Each row was made from one small tree. The marks that hang from a mark follow it in brackets, in the order of their numbers. Every link used is in the known rows. Write each row's tree.
(in the rows, 128 means zero)
Known rows:
k_998[k_247[k_848] k_335]: [121 123 144  84 118 123 137 124 131 118  99 132 160 158 129 134 116  83
 158 127 152 143  78 164]
k_261[k_247[k_848 k_998[k_335]]]: [116 110 138 102 120 115  99 109 100 109  99 136 121 143 127 124 152  89
 144 166 157 101  55 141]
k_190[k_247[k_261]]: [157 104 162  93 100 154  93 104 121  64 134 100 162 166 116 118 125 125
 133 134 119 150 124 194]
k_816[k_114[k_848[k_247]]]: [159  93 180  96 118 128  87 118 167 145 125 114 102 180 109 105 120 104
 128 141 108 149 138 196]
k_848[k_114[k_190]]: [175 132 205 112  88 151  88 121 134  83 158 104 136 159  83 105 126 105
 137 151 125 154 159 140]
k_247[k_190 k_848]: [116 113 178 116 115 170  84 115 144 105  94 114 154 163  95 131 118 121
 147 164 115 169  91 170]
k_998[k_247 k_335]: [143 127 146  81 100 122 128 126 148 110 128 126 167 166 131 156 106  82
 168 122 133 140 100 161]
k_114[k_190 k_816[k_247[k_261]] k_848]: [161 125 219 108 115 177 106  83 150 137 130 117 148 183  98 104 122 127
 173 162 184 160 166 165]
k_848[k_114 k_247[k_261 k_998]]: [137 103 170  94 125 154 115  88 119 117 141 108 176 169 119 126 111  76
 131 160 114 143 136 184]
k_247[k_261 k_998[k_335]]: [120 102 150  94 137 145 106  98 128 107  94 122 170 166 122 138 117 107
 160 156 154 146 107 164]
k_190[k_114]: [160 123 187 113 115 151  97  99 171  85 147 101 150 145 119 180 143 137
 152 113 103 136 119 162]
k_247[k_190 k_261 k_848 k_998[k_335]]: [ 71  95 144 106 151 162 100  99 115 118  54 123 177 153 108 125  94 110
 161 177 164 165  83 169]
k_261[k_247[k_190 k_848 k_998[k_335]]]: [ 91 109 137 111 115 129  83 114 101 114  88 130 138 143 116 130 119  91
 156 181 147 119  53 147]
k_261[k_247[k_998]]: [149 122 166 109  94 135  90 109 124  93 133 128 128 161 121 142 161 108
 142 171 109  94  84 150]
k_261[k_247[k_190]]: [146 115 169 112  75 148  69 121 134  92 138 107 151 162 109 138 114 105
 145 164  88 141  93 162]
k_816[k_114[k_848[k_247[k_998]]]]: [136  99 173 103 133 130  93 111 160 149 109 130  93 176 111 115 134 108
 137 164 121 121 127 188]
k_247[k_190[k_114[k_848]] k_261]: [119 102 176 115 134 179  89 102 146  98 121  96 181 135 101 147  86 165
 155 134 126 185 145 213]
k_848[k_114[k_190] k_247[k_261]]: [157 110 197  94 109 161 113 108 119 113 159  92 175 166  92  92  84  68
 124 153 120 161 175 172]
k_114[k_190[k_247[k_998]] k_848]: [145 142 175 119 108 152  84 127 109  81 139 128  89 149  80 101 141 146
 146 172 158 107 152 178]
k_998[k_335]: [155 115 160  96 105 130  90 115 149 102 128 114 149 166 114 143 124  99
 159 133 131 155 109 153]
k_190[k_114[k_816 k_848[k_247]]]: [160 138 190 112 138 169 110  87 157 147 188 103 136 144 131 177 133 111
 150 113 113 121 156 204]
k_848[k_114[k_816]]: [183 139 198 109  97 161  86  90 139 104 176 102 147 168 128 141 157 100
 145 136 113 143 144 158]
k_114[k_190 k_816 k_848[k_247[k_261]]]: [153 135 206 105 139 194 119 103 123 159 160 107 150 168  95 101  99  91
 139 161 143 143 191 203]
k_261[k_247[k_190 k_848]]: [122 109 165 113  94 150  80 119 118 100 110 113 146 151 108 119 123 106
 134 170 109 142  72 163]
k_261[k_247]: [171 116 171 102  79 134  85 118 131  88 150 112 137 164 119 132 147 105
 133 150  99 122  94 156]
k_247[k_190 k_848 k_998[k_335]]: [ 84 114 148 117 136 149  89 110 128 117  71 131 145 152 105 141 114 108
 168 174 153 147  74 152]
k_848[k_114 k_247[k_261]]: [159  96 177  86 110 153 111  96 126 112 157  94 186 171 117 112  97  71
 122 138 102 170 145 191]

Which tree is each row?
[123  66 165  88 121 101  94  75 178 127  55 127 144 193 136 132 123 104
 179 152 178 152  86 129]
k_816[k_114 k_247[k_261 k_998[k_335]]]
[108 105 141  73 135 137 148 114 117 116  84 126 192 159 133 119  94  86
 151 128 163 160  88 181]
k_998[k_247[k_261 k_848] k_335]
[158 122 191 110  86 131  92 123  91  84 146 108 120 141  94  74 140  91
 114 163 138 124 116 136]
k_261[k_247[k_848[k_114[k_190]]]]
[128 122 190 119 144 199  90  83 146 119 141  94 179 138 120 165 103 155
 163 131 131 167 160 212]
k_247[k_190[k_114[k_816 k_848]] k_261]
[ 94 120 171 125 129 172  90 108 138 109  80 129 143 160  98 141 133 126
 156 186 124 143  80 162]
k_247[k_190 k_848 k_998]
[145 145 182 113 140 174 108  93 136 161 158 129 121 170 120 151 146  98
 152 168 126 105 144 197]
k_114[k_816 k_848[k_247[k_998]]]
[140  84 192 109  89 126  59 101 197 128  83 119 119 190 101 118 110 140
 174 159 139 185 111 162]
k_816[k_114[k_848] k_247[k_190]]
[118 110 164  83 129 160 150 111 125 109  90 124 188 165 126 116 112 104
 139 141 138 155  96 192]
k_998[k_247[k_261 k_848]]
[134 108 156 100 115 156  97  97 114  71 119 115 153 166 120 132 139 131
 141 156 130 123 116 186]
k_190[k_247[k_261 k_998]]
[142 139 170 115 117 152  92  82  94  86 148 117 115 148 135 127 185 108
 135 153 147 100 112 165]
k_190[k_247[k_848[k_114[k_816]] k_998]]
[100 103 168 106 132 182 106  97 140 134 109 113 189 176 106 149  80  88
 153 181 101 151 119 190]
k_848[k_247[k_190 k_261 k_998]]
[160 134 195 111 117 164  97  88 124 111 146 108 138 159 126 122 167 101
 135 142 132 146 122 160]
k_247[k_848[k_114[k_816]]]
[139 119 222 109 126 178 122  72 150 136 100 116 160 183 108 110 136 103
 164 164 183 149 126 139]
k_114[k_190 k_816[k_247[k_261 k_848]]]
[105  95 174 109 130 184  96 106 131 106  77 106 185 163  98 114  98 124
 141 166 125 189 101 187]
k_247[k_190 k_261 k_848]
[157 142 188 108 120 162 106  80 133 139 178 114 144 171 135 158 147  64
 145 157 106 106 140 164]
k_848[k_114[k_816] k_247[k_998]]
[168 155 214 121 117 183  91 116 136 128 158 117 111 162  88 111 141 129
 152 159 148 134 175 172]
k_114[k_190 k_816 k_848]
[162 138 198 107 109 182  98  98 116  90 158  97 147 165 110 117 128 112
 142 147 142 122 166 173]
k_114[k_190[k_247[k_261]] k_816]
[136 122 136 100 104 120  85 109 119  79 128 122 122 156 124 147 141 108
 161 144 147 110  97 157]
k_190[k_247[k_998[k_335]]]
[123 109 184 111 118 138 109  81 161 117  78 142 132 181 114 139 167 117
 169 173 160 132  63 135]
k_816[k_247[k_848 k_998]]
[150 103 165  99 115 151 100  90 134  57 149  88 168 137 130 160 126 143
 139 104 119 138 129 190]
k_190[k_114 k_247[k_261]]
[139 116 142 100 100 112  89 111 116 101 127 129 131 154 130 144 143  89
 154 159 137 100  77 140]
k_261[k_247[k_998[k_335]]]
[140 114 171 118  90 143  75 108 148  82 154  95 159 132 122 179 114 122
 151 132  89 130  97 160]
k_261[k_247[k_190[k_114]]]
[105 109 141  81 110 149 121 120 137 114 101 114 216 167 124 147  51  87
 174 137 135 178 107 183]
k_998[k_247[k_190 k_261] k_335]
